Each row was made from one small tree. The marks that hang from a mark follow it in brackets, in alphabetical order. Every link used is in the known rows. Write each row's tree.
In the rows, zero is written as 128.
Known rows:
S[P[A[L[Z]] Q]]: [133  48 138 105 105 108  89 153 137 124  99 107  92 135 104 145  85 140]
P[Q]: [137  93 119 100 121 128 128 124 119 133 128 124 123 151 140 128 127 126]
P[A[L V[S]] Q]: [154  40 125  89  93 107 149 108 139 132 102 129 125 183 126 182 111 119]
F[P[A[V[N R S]]]]: [134 110  94 102  64 142 158  47 137 144 116  94 113 150 116 184 122 107]
S[P[A Q]]: [119  65 127  92 110 116  95 135 122 124 132 115  97 144 127 141 123 137]
A[L[Z] V[R S[P[Q]]]]: [167  73 130 110  74 102 124 122 153 139  77 100 117 160  94 186  43 131]
P[A[L V] Q]: [161  33 121  87 107 123 119 121 116 123 123 128 120 172 132 175 115 119]
A[L V]: [160  97 136 123 122 119 121 132 128 126 115 145 136 141 125 165 104 125]
L[Z]: [129 115 123 136 118 134 117 132 142 121 107 105 117 109 106 121 102 131]
V[A[L] N S[P]]: [134 169 126 125  93 108 159  95 173 177  80 136 116 151 119 146  95 120]
V[R]: [143 144 119 132 112 134 145 110 117 133 141 109 133 148 127 146 118 116]
A[L[Z] V[N[P] S]]: [161  98 103 122  72 137 161 112 150 154  52 128 120 137 102 139  90 115]
S[P]: [117 130 139 127 124 116  95 146 138 129 122 129 115 112 119 131 111 145]
A[L[Z] V]: [161  83 130 132 112 127 110 138 142 120  95 121 126 122 102 157  77 127]
P[A[L[Z] V[S]] Q]: [156  26 121  98  85 112 138 115 152 125  82 106 115 164 103 175  82 122]
P[A[L V[N R S]] Q]: [170  77  98  85  69 121 178  74 128 162 104 113 126 201 125 196 103  88]
P[A[L V[N S]] Q]: [154  63 106  80  84 115 163  92 138 157  92 133 122 181 127 178 116  99]
S[P[A[L[Z] V[R]] Q]]: [166  38 120 100  80 121  95 128 127 122 110  87  99 155  98 189  61 129]
F[P[Q]]: [128  87 118  92 113 136 110 104 118 126 126 118 108 132 142 130 132 141]

Which tree is each row?
[160 150 117 147  80 122 187  81 166 153  91  89 125 165 103 161  68 116] : V[A[L[Z]] R S]
[127 130 118 112  93 113 126 109 160 155  86 135 120 127 107 157  98 123] : A[V[N S[P]]]
[151  21 128  94  94 114  77 146 138 116  96 108  95 137 101 171  72 138] : S[P[A[L[Z] V] Q]]
[125 109 138 119 102 105 115 127 161 131  98 133 122 127 105 162  94 143] : A[V[S[P]]]
[129  77 121  98  81 101 129 124 161 157  65 110  96 146  98 149  88 121] : V[N S[P[A[L[Z]] Q]]]
[163 139  68  92  49 155 213  43 129 179 104  97 113 201 146 131 122  96] : V[A N[P[Q]] R S]
[170 113  88  89  81 153 169  85 115 169 100 132 109 181 155 116 127 107] : V[A[L] N[P[Q]]]
[153 125  83  92  65 141 197  79 116 171 101 110 119 187 139 128 129 100] : V[N[P[Q]] R S]
[177  90  72  81  68 163 154  83  93 153 120 110 118 175 141 147 119  97] : A[V[N[P[Q]] R]]
[118  59 115  83 104 138 110  99 113 118 137 107  97 139 140 140 144 139] : F[P[A Q]]
[161  98 102 122  68 126 169  83 152 152  84  93 122 161  91 188  78  93] : P[A[L[Z] V[N R S]]]
[145 132 127 143  95 118 169  98 177 147  77 110 122 148 106 142  80 127] : V[A[L[Z]] S]
[126  68 145  96 101  87 129 135 148 140  98 130 108 166 120 159 108 138] : V[S[P[A[L] Q]]]
[175  98 121 137  98 132 128 120 132 125 106 102 129 140 100 176  66 116] : A[L[Z] V[R]]
[143  83 125 118 104 134 138 134 108 125 117 133 114 152 131 130 143 132] : N[P[A[L]]]
[170  97  75  82  55 148 184  71 116 164  98 111 121 187 134 153 116  96] : A[V[N[P[Q]] R S]]
[168 128 106 130  76 125 169  89 156 160  74 106 133 153  94 177  67  95] : A[L[Z] V[N R S]]
[144 154  92  98  66 126 172  62 151 180 105  98 107 182 131 153  91 107] : V[A N R S[P[Q]]]
[152 104 139 125 108 106 150 121 152 136  92 145 142 154 117 173  99 127] : A[L V[S]]
